Each row comes from the steps of one walk. Every step used is in the known rows, and no mark comes twice. Write the walk behind each row, first mark first.
Known rows:
kulu, zakag, sika: [ 3.36  0.95  1.30 -2.33 -2.35  3.93 -1.77  0.97 -2.76  1.05  3.16  0.31
  3.08  0.44  0.43  2.65  0.66  3.37 -1.00  0.82]
vugola, kulu, zakag, sika: [ 1.82  1.00  2.82 -2.69 -2.90  4.25 -2.80  1.14 -1.34  3.29  3.49  0.05
  4.16  0.83  0.92  2.51  1.22  2.11 -1.67  0.42]
kulu, zakag, sika, pifel, pelope, vugola: [ 6.40  2.05 -0.20 -7.28 -4.23 -0.67 -0.66 -0.63 -2.49  3.95  4.04  4.13
  4.36 -0.04  0.79  4.17  2.96  3.50  2.11  0.63]
pelope, pifel, sika, zakag: [ 0.83  0.19  0.51 -3.61 -1.19 -0.05 -1.03  0.25 -0.06  4.91  4.71 -2.24
  1.65 -0.44  2.08  0.92  0.61  2.98  2.18 -1.20]
kopef, pifel, sika, zakag, kulu: [ 2.04  1.32  0.13 -2.24 -1.07 -0.94 -0.67  1.88 -0.20  5.07  6.24 -1.24
  2.09  0.23  0.05  2.97  1.60  1.81  0.36 -2.68]
kopef, pifel, sika, zakag: [ 1.73  2.39 -0.75 -4.35 -0.65  0.07 -1.28  2.07 -1.73  5.87  4.97 -1.14
  1.74 -0.03  1.10  2.52  0.86  2.68 -0.66 -1.87]
kulu, pifel, pelope, vugola: [ 5.59  2.06 -2.04 -8.28 -2.08 -0.05  0.53  0.34 -3.49 -1.81  3.00 -0.41
  3.41  1.67  1.82  1.31 -0.61  4.42  2.00  0.40]
kulu, pifel, pelope: [ 4.69  1.44 -0.98 -7.70 -1.43  0.83 -0.57  2.20 -3.25 -1.05  4.32 -0.39
  1.29  1.40  2.61  1.51 -1.60  3.88 -0.76  0.53]
kopef, pifel: [ 1.04  2.64  0.00 -4.53 -1.56  2.24 -1.50  0.80 -4.15  0.00  3.29 -0.66
  2.88  2.55  0.73  1.51 -0.93  2.56 -2.28 -0.21]
pelope, vugola, kulu, zakag, sika, pifel: [ 2.29  2.16  2.39 -4.69 -4.01  1.52 -1.66 -0.82 -1.21  4.74  3.51  2.87
  6.15  1.54  0.23  4.20  3.64  1.76  1.96  0.73]
zakag, kulu, pifel: [ 2.27  0.65  0.82 -2.89 -1.15  1.67  0.15  1.46 -1.91 -2.94  4.62 -1.75
  2.43  2.89  0.47  2.16 -0.55  2.61  0.81 -0.01]
kulu, zakag: [ 3.11  1.75  0.99 -2.99 -3.28  2.91 -1.79  1.50 -4.03 -1.16  2.06 -1.22
  2.10  0.71  1.17  2.08 -1.45  4.16 -2.30  0.85]
pifel, pelope, vugola, kulu: [ 3.74  1.73  0.53 -5.85 -3.75  0.56 -1.55 -0.74 -0.86  0.81  3.15 -1.38
  4.78  1.42  1.70  0.77 -0.60  3.02 -0.24 -1.39]
vugola, kulu, zakag: [ 1.65  1.81  2.51 -3.14 -3.77  3.19 -2.85  1.64 -2.56  0.91  2.56 -1.69
  3.16  1.16  1.61  1.90 -0.92  2.94 -2.78  0.58]
sika, pifel: [ 1.11  2.02  2.04 -3.78 -2.37  0.79 -1.51  0.30 -2.01  0.72  4.34  0.64
  2.08  2.27  1.14  3.41 -0.46  2.91 -1.08  0.02]
vugola, kulu, zakag, sika, pifel, pelope: [ 3.90  1.52  2.34 -6.67 -4.24  0.65 -2.79  1.12 -1.03  6.90  5.78  3.84
  3.26  0.09  2.15  4.24  2.56  1.94 -1.27  0.63]
pelope, pifel, kulu, zakag: [ 1.20  1.17  2.16 -4.36 -4.31  1.27 -2.40  1.76 -2.99  1.55  2.68 -2.24
  3.86  1.02  2.75 -0.84 -0.34  3.33  1.90  1.78]
sika, zakag: [ 2.44  1.74  0.33 -2.38 -1.79  1.50 -0.65  0.72 -0.98  1.77  3.46 -2.00
  1.93  1.16  1.41  2.78 -0.24  2.53 -1.70 -1.59]
pifel, pelope, vugola, kulu, zakag: [ 5.15  2.20  0.21 -6.57 -5.11  0.59 -1.94  0.37 -2.57  1.49  2.11 -0.61
  4.64  0.22  1.76  1.36 -0.10  3.66 -0.52 -0.01]
vugola, kulu, pifel, sika, zakag: [ 1.53  1.38  1.01 -4.89 -0.27  0.71 -1.17  3.04  0.11  5.86  5.40 -2.39
  2.02  0.35  2.44  2.63  1.09  2.37  0.80 -1.06]

Which walk is each row?
[ 3.23  1.56  0.58 -7.74 -1.97  1.19 -1.67  2.17 -2.07  1.18  4.73 -0.82
  2.46  2.03  3.13  1.31 -1.00  2.80 -1.25  0.23] => vugola, kulu, pifel, pelope
[ 1.69  2.21  0.53 -5.80 -1.72  2.01 -0.40  0.01 -2.24 -0.96  2.51 -1.72
  5.25  3.28  1.38  1.41  0.19  2.66  2.09  0.33] => pelope, vugola, kulu, pifel
[ 5.55  0.95 -1.24 -5.54 -1.97 -1.43  0.88  2.07 -0.62  1.67  5.93 -0.73
  1.40  0.99  2.07  3.34  0.78  2.01  0.45 -1.46] => sika, zakag, kulu, pifel, pelope
[ 2.78  0.01  1.26  0.07 -1.45 -0.28 -0.62  1.56  1.69  3.47  6.09 -2.83
  1.47 -0.34  0.23  2.81  0.78  2.68  0.43 -3.03] => pifel, sika, zakag, kulu
[-0.18  0.71  2.55 -3.69 -2.97  1.26 -2.12  0.69 -1.33  0.88  3.74 -2.96
  4.10  2.20  2.48 -1.33 -0.81  2.69  2.33  0.52] => pelope, pifel, kulu
[ 5.45  1.33  0.58 -6.02 -4.27  1.61 -1.83 -0.15 -1.45  3.64  3.24  1.30
  5.56 -0.02  1.15  2.04  1.92  2.78  0.66 -0.18] => pifel, pelope, vugola, kulu, zakag, sika
[ 2.53  1.98 -0.26 -5.55 -0.78 -0.18 -0.15  1.17  0.12  4.87  4.08 -2.33
  4.21  0.72  1.61  2.55  2.07  2.92  3.67 -1.36] => pelope, vugola, kulu, pifel, sika, zakag
[ 2.21  1.03  0.40 -4.72  0.18  1.63 -0.96  2.68 -2.44  0.39  4.55 -2.02
  1.26  0.78  1.39  1.33 -1.16  4.69  1.11  0.23] => kulu, pifel, sika
[ 2.70  0.76  1.06 -0.28 -2.34  0.52 -0.09  0.55  0.55  0.91  4.77 -2.18
  2.29  1.49  0.38  3.31  0.54  1.64 -0.74 -2.41] => sika, zakag, kulu
[ 1.48  0.40  2.46 -3.82 -3.44  2.38 -2.23  1.19 -1.83  3.50  3.87 -0.62
  4.94  0.75  1.92 -0.22  1.78  2.44  3.18  1.87] => pelope, pifel, kulu, zakag, sika
[ 5.34  1.46  0.95 -6.62 -3.60  0.27 -1.67  1.19 -2.40  4.82  5.35  4.09
  2.24 -0.37  1.53  4.36  1.99  3.18 -0.74  0.88] => kulu, zakag, sika, pifel, pelope
[ 3.11  1.26  2.55 -2.37 -3.34  3.03 -2.47  2.82 -1.80  2.89  3.82 -0.79
  4.41  0.50  1.20  1.31  1.13  3.09  0.59  0.88] => pifel, kulu, zakag, sika
[ 5.18  1.68 -0.98 -5.77 -3.33  0.21 -0.61 -0.82 -2.26 -1.17  2.71 -1.05
  3.62  1.12  1.23  0.94 -1.18  4.29  0.32 -0.99] => pifel, pelope, vugola
[ 3.42  2.44 -1.10 -7.24 -2.31  0.56 -1.61  1.35 -3.94  1.15  4.25  0.53
  2.10  1.50  1.83  1.29 -1.28  2.95 -2.81 -0.56] => kopef, pifel, pelope
[ 2.46  2.62  1.30 -4.50 -3.05  2.38 -2.52  3.12 -3.39  4.42  3.96  0.61
  5.08  1.10  1.04  1.41  1.96  2.26  0.24  1.14] => kopef, pifel, kulu, zakag, sika
[ 2.90  2.07  2.19 -2.78 -4.15  1.91 -2.58  3.45 -3.02  0.77  2.74 -2.49
  3.40  0.74  1.86  0.59 -0.96  3.92 -0.57  0.96] => pifel, kulu, zakag
[ 2.77  1.61  2.08 -3.92 -2.88  2.02 -1.66  0.84 -2.48  3.48  4.43  3.03
  2.87  0.84  0.58  4.71  2.21  2.73 -0.31  1.16] => kulu, zakag, sika, pifel
[ 1.15 -0.89  1.14 -1.46 -1.63 -0.82 -0.44 -0.13  1.57  4.07  6.05 -2.67
  2.02 -0.08  0.94  1.35  1.41  2.07  3.16 -2.10] => pelope, pifel, sika, zakag, kulu
[ 6.63  1.52 -2.46 -6.21 -2.59 -2.37  2.02  0.25 -0.68  0.75  4.57 -0.72
  3.49  1.25  1.28  3.18  1.77  2.50  3.14 -1.61] => sika, zakag, kulu, pifel, pelope, vugola
[ 1.27  1.62  3.57 -4.05 -3.41  2.44 -2.74  0.90 -1.21  5.51  4.85  2.59
  4.04  1.18  1.03  4.53  2.77  1.57 -0.62  0.90] => vugola, kulu, zakag, sika, pifel
[ 0.07 -0.27  1.49 -3.52 -1.09  1.37 -1.94 -0.24 -1.28  1.75  4.45 -2.36
  1.89  0.40  1.58 -0.50 -1.06  3.94  1.99 -0.12] => pelope, pifel, sika
[ 5.85  1.06 -1.45 -6.18 -2.50 -0.89  1.15  0.27 -1.86 -2.59  4.33 -0.70
  3.85  2.05  0.75  1.62  0.17  3.54  3.00 -0.62] => zakag, kulu, pifel, pelope, vugola
[ 3.48  1.50  1.66 -6.74 -3.35 -0.42 -1.46 -1.54  0.53  5.57  5.51  3.12
  5.56  1.48  1.17  3.45  2.99  1.61  1.87 -0.85] => zakag, sika, pifel, pelope, vugola, kulu
